What can hang from each mark
Z_744: Z_160 Z_536
Z_537: Z_341 Z_462
Z_462: Z_160 Z_341 Z_537
Z_341: Z_462 Z_536 Z_537
Z_160: Z_110
Z_536: Z_341 Z_744
Z_110: Z_536

Known rows, with every way that one mark hangs from another
Z_462(Z_160 Z_341 Z_537): [-1.888 -2.489  0.490  6.221  3.966  0.958  0.163  1.292 -6.930 -0.548
 -3.635 -1.791 -0.734  0.642 -3.113 -0.202  3.557 -2.901 -2.714 -0.893]
Z_537(Z_341 Z_462): [-3.215 -0.936 -1.436  2.430  0.770 -0.211  0.246  0.330 -3.544 -1.578
 -2.247  0.451 -0.771  2.135 -1.708  0.453  1.421  0.605  0.224  0.230]
Z_341(Z_537(Z_462(Z_160(Z_110)))): [ 0.079 -5.643  1.595 -2.159  5.810 -5.242  0.845  1.518 -1.712 -0.985
  2.423  1.355 -0.200  1.922  0.918  2.109 -4.200  0.525 -0.171 -4.337]
Z_537(Z_341(Z_462 Z_536)): [-1.147  0.361 -1.821  0.077 -3.306 -2.808 -0.474 -1.624 -0.748 -0.547
 -4.539  0.512 -1.803  0.819 -0.457 -2.863  3.790  2.347  3.335  2.581]
Z_110(Z_536(Z_341(Z_537) Z_744(Z_160))): [ 1.678  8.152 -0.116 -4.078 -4.179  2.205 -0.552  1.306  5.287 -0.301
 -0.087 -0.269  0.998 -1.093  1.501 -1.971  0.306  0.516 -0.053  1.676]
Z_744(Z_536): [-0.476 -2.162  0.462  1.694 -1.444  1.581  0.285 -2.772  0.391 -0.034
  3.267 -0.404  0.516 -0.920 -1.444  2.217 -1.236 -0.857  0.927  0.565]
Z_462(Z_160(Z_110(Z_536)) Z_341 Z_537): [-2.421 -1.808  2.473  6.350  5.639  4.196  0.520  2.010 -7.354  4.094
 -4.333 -2.917  0.081  0.619 -2.280  0.044 -1.618 -4.299 -7.362 -2.071]
Z_160(Z_110(Z_536(Z_341(Z_537)))): [ 0.581  4.667  2.903 -3.008 -1.525  0.361  0.829 -0.424  3.787  3.081
  0.255 -1.195  0.055 -0.591  2.919  0.729 -3.358  1.239 -1.956 -0.465]
Z_160(Z_110(Z_536(Z_341 Z_744))): [-1.245  3.893  0.614 -0.031 -2.017  6.449  0.172 -0.253  3.368  3.697
  2.587 -0.945  1.464 -1.404  1.012  1.992 -3.288 -0.540 -3.320  0.535]
Z_537(Z_462(Z_341)): [-1.837 -1.283 -0.817  3.496  1.837  2.098  0.576  1.612 -5.731 -1.982
 -2.485 -0.715 -0.236  1.390 -2.394  0.285 -1.571 -0.452 -2.640 -0.091]
Z_341(Z_462(Z_160) Z_536(Z_744) Z_537): [ 1.352 -0.274 -1.691 -4.793  0.478 -4.682  0.130  0.597  1.951 -4.028
  0.600  3.315 -1.501 -0.049  1.057 -1.282  1.799  2.577  5.238  0.964]
Z_110(Z_536(Z_341(Z_462) Z_744(Z_160))): [ 1.151  7.662 -0.737 -3.945 -2.633  2.504 -0.757  1.580  4.720 -1.847
 -0.056 -0.228  3.409 -0.907  1.775 -1.459 -2.412  0.853 -1.388  2.147]
Z_160(Z_110(Z_536(Z_341(Z_537) Z_744))): [ 0.559  4.498  1.137 -3.156 -1.708  4.209  0.768 -0.063  4.554  2.787
  1.162  0.021 -0.644 -1.160  2.174  1.422 -4.046  0.606 -0.843  0.246]
Z_744(Z_160 Z_536(Z_341(Z_462 Z_537))): [ 5.489  0.945  0.710 -5.873 -1.708 -5.950 -0.174 -2.627  6.521 -2.668
  1.689  0.897  1.158 -0.629  2.901  0.592 -2.822  1.229  4.893  0.383]
Z_462(Z_160(Z_110) Z_341 Z_537): [-1.011 -6.694  1.498  6.373  5.439  1.613  0.118  0.228 -7.035  3.463
 -2.821 -2.822 -0.894  0.741 -2.734  0.661 -0.189 -4.109 -4.073 -3.412]
Z_536(Z_341(Z_537)): [ 1.187  3.773  1.044 -3.438 -2.793 -3.008  0.380 -0.935  3.953 -1.464
  1.009  0.002 -0.476 -0.635  2.255  0.345  1.900  2.370  2.565  1.025]
Z_462(Z_160): [-2.364 -1.140  0.507  0.596  1.339 -3.073 -0.412  0.719 -1.115 -1.108
  2.300 -0.776  1.758 -0.238 -0.628  0.285  1.964  0.047 -0.855 -1.061]
Z_160(Z_110(Z_536)): [-2.307  1.579  2.495  0.907 -0.173  4.546  0.207  0.552 -0.909  4.565
 -0.301 -2.775  1.533 -0.079 -0.149  0.096 -4.542 -0.693 -5.710 -1.090]
Z_341(Z_536(Z_744)): [-0.838  0.724 -2.123  1.429 -4.994  4.114 -0.727 -0.832  0.430  0.006
  1.672  0.391 -1.034 -1.061 -1.825 -1.276  4.484  0.398  1.812  2.392]
Z_537(Z_341(Z_536(Z_744)) Z_462(Z_160)): [-3.373 -2.985 -3.936  3.190  0.701 -1.674 -0.418  0.831 -3.146 -2.795
  0.678  3.495 -1.766  1.060 -2.483 -0.084  6.519 -0.163  3.270  1.200]
Z_341(Z_462 Z_536(Z_744) Z_537): [ 2.204  1.557 -1.853 -4.667 -2.470 -0.569  0.358 -0.423  2.675 -2.958
 -1.211  2.322 -2.480 -0.153  0.983 -2.142  0.425  3.342  5.130  2.366]
Z_160(Z_110(Z_536(Z_341))): [-1.277  4.069  2.469  0.182 -1.561  2.625  0.139 -0.183  2.428  3.993
  1.711 -2.015  2.179 -0.913  1.675  1.234 -2.883 -0.003 -4.215 -0.169]

Rows
[ 0.500  0.338 -0.835 -1.100 -1.401 -2.798  0.577  0.825 -0.742 -3.255
  0.002  2.315 -2.050  1.244  0.104 -1.284  2.601  2.703  2.787  1.127]
Z_341(Z_536 Z_537(Z_462))
[ 1.216  2.234 -1.183 -0.586  0.424  3.705  0.343 -0.086  1.972 -3.649
  0.273  1.208 -0.018 -0.405  0.917  1.607  0.650  0.875  1.801  2.119]
Z_536(Z_341(Z_462(Z_537)) Z_744)
[ 0.613 -0.426  0.848 -5.646  3.453 -7.730  0.734  0.969  1.080 -4.188
 -0.645  1.293  0.240  0.919  2.168 -0.148 -1.858  2.767  2.198 -1.079]
Z_341(Z_462(Z_160) Z_537)
[-1.446 -0.256  0.489 -2.433  4.333  1.885  0.463  1.682  0.117  0.984
  0.816  0.369  2.203 -0.081  0.880  1.393 -7.152 -0.172 -3.439 -1.841]
Z_341(Z_462(Z_160(Z_110(Z_536(Z_744)))))
[-0.168  7.559 -0.648 -1.043 -4.410  4.629 -1.178  1.424  3.819  0.744
  1.318 -1.402  3.140 -1.431  0.429 -1.380  1.105 -0.826 -2.357  2.006]
Z_110(Z_536(Z_341 Z_744(Z_160)))
[-1.758 -7.056  0.579  4.055  6.332 -1.210  0.379  1.521 -6.440  0.940
 -0.078 -0.669  0.475  1.784 -1.894  2.020 -3.861 -2.452 -3.729 -4.056]
Z_537(Z_462(Z_160(Z_110) Z_341))
[ 1.271 -2.232  0.597  0.768  4.249 -4.244  0.668 -1.855  1.356 -4.373
  3.813  2.373  1.516 -0.600  1.410  4.401  0.713 -0.833  2.896  0.486]
Z_744(Z_536(Z_341(Z_462(Z_160 Z_537))))
[ 2.561  3.638 -1.029 -6.551 -1.444 -1.242  0.739 -0.547  5.770 -4.091
  0.535  2.148 -0.903 -0.475  3.086  1.092 -2.082  3.359  4.682  1.594]
Z_536(Z_341(Z_462 Z_537) Z_744)
[-1.621 -5.499  0.357 -0.969  3.984 -5.388 -0.168 -1.059 -1.755  1.718
 -2.147 -0.632  0.124  1.450  0.343  0.621 -2.930 -0.039  0.093 -2.829]
Z_537(Z_341(Z_462(Z_160(Z_110))))
[-1.346 -2.663 -0.613  7.119  1.227 -0.146 -0.187  0.637 -6.835 -0.065
 -3.235 -0.770 -1.805  0.250 -3.306 -2.067  8.021 -2.402 -0.875  0.972]
Z_462(Z_160 Z_341(Z_536) Z_537)
[ 2.149 -4.166  0.948 -4.183  1.822 -7.903  0.169 -0.427  1.060  0.052
  0.164  1.379 -1.155  0.683  2.099 -1.064 -1.310  2.155  2.868 -2.112]
Z_341(Z_462(Z_160(Z_110)) Z_536 Z_537)
[ 1.785  3.909  2.019 -3.479 -1.205 -0.602 -0.745  0.507  3.811  2.682
 -0.395 -2.314  4.173 -0.108  2.895 -1.057 -5.514  0.365 -3.888 -0.928]
Z_744(Z_160(Z_110(Z_536(Z_341(Z_462)))))
[ 3.755 -2.702 -0.613 -1.810 -4.590  1.094 -1.366 -0.986  1.979  4.371
  0.270 -0.985 -1.659 -0.216 -0.528 -3.490  0.209 -0.358  2.185 -1.500]
Z_341(Z_536(Z_744(Z_160(Z_110))) Z_537)
[-1.844 -2.830 -1.614  4.477  2.233 -3.078 -0.114  1.940 -5.970 -2.648
 -0.614  1.222 -0.452  1.175 -2.657 -0.648  4.570 -0.747 -0.632  0.201]
Z_537(Z_462(Z_160 Z_341(Z_536)))
[ 0.087  3.977  2.115 -2.884  0.186  0.476  0.620  0.011  3.322  1.703
  0.201 -0.880  2.584 -0.297  3.127  1.333 -5.958  1.490 -3.283  0.127]
Z_160(Z_110(Z_536(Z_341(Z_462))))
[-1.685 -6.467  0.156  6.224  1.542 -1.825 -0.648 -1.464 -4.927  4.131
 -2.493 -0.621 -2.640  0.892 -2.254 -1.213  6.776 -2.213  0.660 -1.300]
Z_462(Z_160(Z_110) Z_537(Z_341(Z_536)))
[ 3.115  1.912 -1.273 -1.162 -0.648  2.529 -0.884  0.452  2.363 -2.585
 -0.363 -0.203  1.581 -0.096  0.946 -0.741  1.132 -0.340  1.198  1.084]
Z_536(Z_341(Z_462(Z_537)) Z_744(Z_160))
[-2.515 -6.650 -1.048  3.687  2.247 -4.746 -0.407 -0.245 -4.076  1.663
  0.272  1.678 -1.332  1.933 -1.574  0.219  3.217 -0.560  0.994 -1.986]
Z_537(Z_341(Z_536) Z_462(Z_160(Z_110)))
[-0.651 -0.065 -2.736  4.020 -4.406  5.561 -0.584 -0.440 -2.880  1.019
 -2.085 -0.523 -2.374 -1.036 -3.302 -2.150  3.606 -1.231  0.731  2.502]
Z_462(Z_341(Z_536(Z_744)))
[ 0.922  2.488 -1.441 -3.344  0.094  0.478  0.893  0.842  3.136 -4.806
  2.954  3.038 -1.000  0.458  1.433  2.519 -0.673  2.133  3.537  0.999]
Z_536(Z_341(Z_537(Z_462)) Z_744)
[ 1.008  0.567 -2.343  0.874 -6.294  3.019 -2.023 -0.037  0.885  1.044
  1.166 -1.244  0.466 -0.823 -1.916 -4.086  4.700 -0.665  1.303  1.361]
Z_341(Z_536(Z_744(Z_160)))
[ 1.058 -5.170  0.829  1.471  0.801 -4.067  0.058 -0.673 -3.133  3.400
 -2.247 -0.713 -2.824  0.197 -1.016 -1.790  1.323 -1.032  0.787 -1.976]
Z_462(Z_160(Z_110) Z_341(Z_536 Z_537))
[ 5.045 -3.475  2.165 -2.558 -2.524 -3.050 -0.618 -3.825  5.487  3.325
  3.922 -0.956  0.470 -1.052  1.532  1.597 -3.560 -1.543  2.607 -2.311]
Z_744(Z_160(Z_110) Z_536(Z_341(Z_537)))
[-1.973  7.815 -0.533 -0.336 -3.382  5.670  0.095  0.683  3.368 -0.265
  1.962  0.136  1.532 -1.641  0.731  1.164  0.548  0.366 -1.790  2.836]
Z_110(Z_536(Z_341 Z_744))
[-2.635 -1.202  2.763  3.607  4.951  2.641  0.302  1.730 -4.071  3.089
 -0.587 -2.007  1.298  0.455 -0.854  0.465 -1.141 -2.516 -6.052 -2.319]
Z_462(Z_160(Z_110(Z_536)) Z_537)
[-0.256 -0.801 -2.295  7.021 -2.296  7.996 -0.125 -0.137 -5.248  0.567
 -4.139 -0.611 -3.408 -0.451 -4.024 -2.239  5.837 -2.473 -0.043  2.579]
Z_462(Z_341(Z_536(Z_744)) Z_537)
[ 1.609  0.415  0.108 -2.181 -0.982 -2.244  0.493 -3.324  4.713 -2.981
  3.713  1.362  1.651 -1.259  1.886  3.521 -2.462  0.996  3.241  1.802]
Z_744(Z_536(Z_341(Z_462)))
